Every row comes from one small tree of marks. Brackets hold a mark, then the marks that hang from it, in alphabetical order. Every link used is in the known rows. Which tree was each row made from?
(in the rows, 128 means zero)
Known rows:
{zarup {bopaz zifak} neda}: 187	136	172	138	185	90	130	152	123	97	98	103	135	110	96	134	161	117
{zute {zarup dizor neda {teba terof}}}: 193	127	178	110	170	43	143	169	110	103	133	104	143	86	91	121	146	106
{zute {zarup bopaz neda {teba rifab}}}: 185	134	188	102	182	48	136	167	109	109	130	109	133	103	105	152	157	122
{neda {zarup teba}}: 170	143	180	113	170	71	128	144	112	113	116	107	135	100	111	151	153	112
{zarup bopaz neda {teba rifab}}: 174	137	181	117	182	52	134	161	119	115	111	102	130	108	110	145	150	114
{terof teba}: 162	121	156	136	168	87	124	131	120	101	121	103	119	118	122	141	168	110
{zute {zarup {bopaz zifak} dizor neda {teba rifab}}}: 186	143	201	110	190	51	145	185	114	116	118	94	144	85	87	138	142	119
{neda {zarup bopaz {teba rifab terof}}}: 159	137	190	114	181	25	120	154	109	114	119	91	124	103	117	150	135	108
{meve rifab}: 169	124	147	133	176	91	134	123	95	115	134	104	134	131	126	147	150	110
{neda {zarup dizor}}: 171	148	163	113	165	74	137	137	121	120	107	112	153	100	103	140	151	117
{zute {zarup dizor}}: 183	134	155	104	168	78	143	146	109	113	128	113	150	113	108	137	152	119
{zute {zarup bopaz dizor neda {teba terof}}}: 185	125	188	101	175	26	132	169	114	104	137	106	153	67	86	131	151	115
{babo dizor}: 165	142	137	124	164	98	145	132	107	111	103	99	128	152	130	124	158	109
{zifak bopaz}: 170	140	152	118	174	69	133	134	119	107	115	98	138	127	120	143	153	113
{teba rifab terof}: 173	129	146	136	177	63	136	141	106	108	111	88	107	162	136	126	131	97
{bopaz zifak}: 181	135	158	141	181	106	137	145	112	102	101	94	123	140	117	131	147	107
{neda {zarup {bopaz zifak} dizor {teba terof}}}: 163	140	202	120	183	37	123	167	116	113	113	85	147	67	90	134	132	108

Which tree is each row?
186	125	168	132	173	57	134	156	114	97	116	99	122	112	106	121	147	98 -> {zarup neda {teba terof}}
177	132	180	115	177	61	127	154	122	106	116	111	142	88	101	144	162	117 -> {zarup bopaz neda teba}
159	145	203	121	188	27	129	173	114	121	109	77	136	86	100	135	120	105 -> {neda {zarup {bopaz zifak} dizor {teba rifab terof}}}
173	128	181	115	176	30	131	163	124	110	118	100	150	72	92	123	144	109 -> {zarup bopaz dizor neda {teba terof}}
182	136	191	130	187	75	130	166	121	101	106	98	136	90	94	137	155	114 -> {zarup {bopaz zifak} neda teba}
162	144	181	115	173	30	138	160	110	125	113	88	132	103	112	131	122	100 -> {neda {zarup dizor {teba rifab terof}}}
166	139	179	123	175	41	131	154	104	113	115	89	113	123	122	140	131	98 -> {neda {zarup {teba rifab terof}}}
166	139	181	114	168	40	131	154	113	117	118	96	143	84	102	130	134	103 -> {neda {zarup dizor {teba terof}}}
178	124	179	123	178	41	123	157	118	98	120	101	132	92	102	131	152	106 -> {zarup bopaz neda {teba terof}}
171	134	181	117	181	20	137	170	121	118	113	90	138	92	101	124	132	105 -> {zarup bopaz dizor neda {teba rifab terof}}
183	142	174	130	183	78	138	158	130	109	97	102	153	90	85	126	153	118 -> {zarup {bopaz zifak} dizor neda}
170	143	183	109	180	41	141	167	126	127	110	101	148	89	99	137	141	116 -> {zarup bopaz dizor neda {teba rifab}}
178	138	162	115	173	64	135	147	131	114	107	115	159	89	92	132	160	122 -> {zarup bopaz dizor neda}
181	140	172	117	170	67	145	161	124	117	110	108	149	89	94	126	149	109 -> {zarup dizor neda teba}
162	150	204	112	182	57	127	165	121	121	108	95	157	63	89	147	143	119 -> {neda {zarup {bopaz zifak} dizor teba}}
159	154	205	113	187	47	134	171	118	129	104	87	145	83	98	148	131	116 -> {neda {zarup {bopaz zifak} dizor {teba rifab}}}
170	134	179	121	170	51	124	147	107	104	120	98	125	104	112	138	142	102 -> {neda {zarup {teba terof}}}
173	138	182	108	175	50	135	161	128	118	114	110	160	69	89	136	153	119 -> {zarup bopaz dizor neda teba}
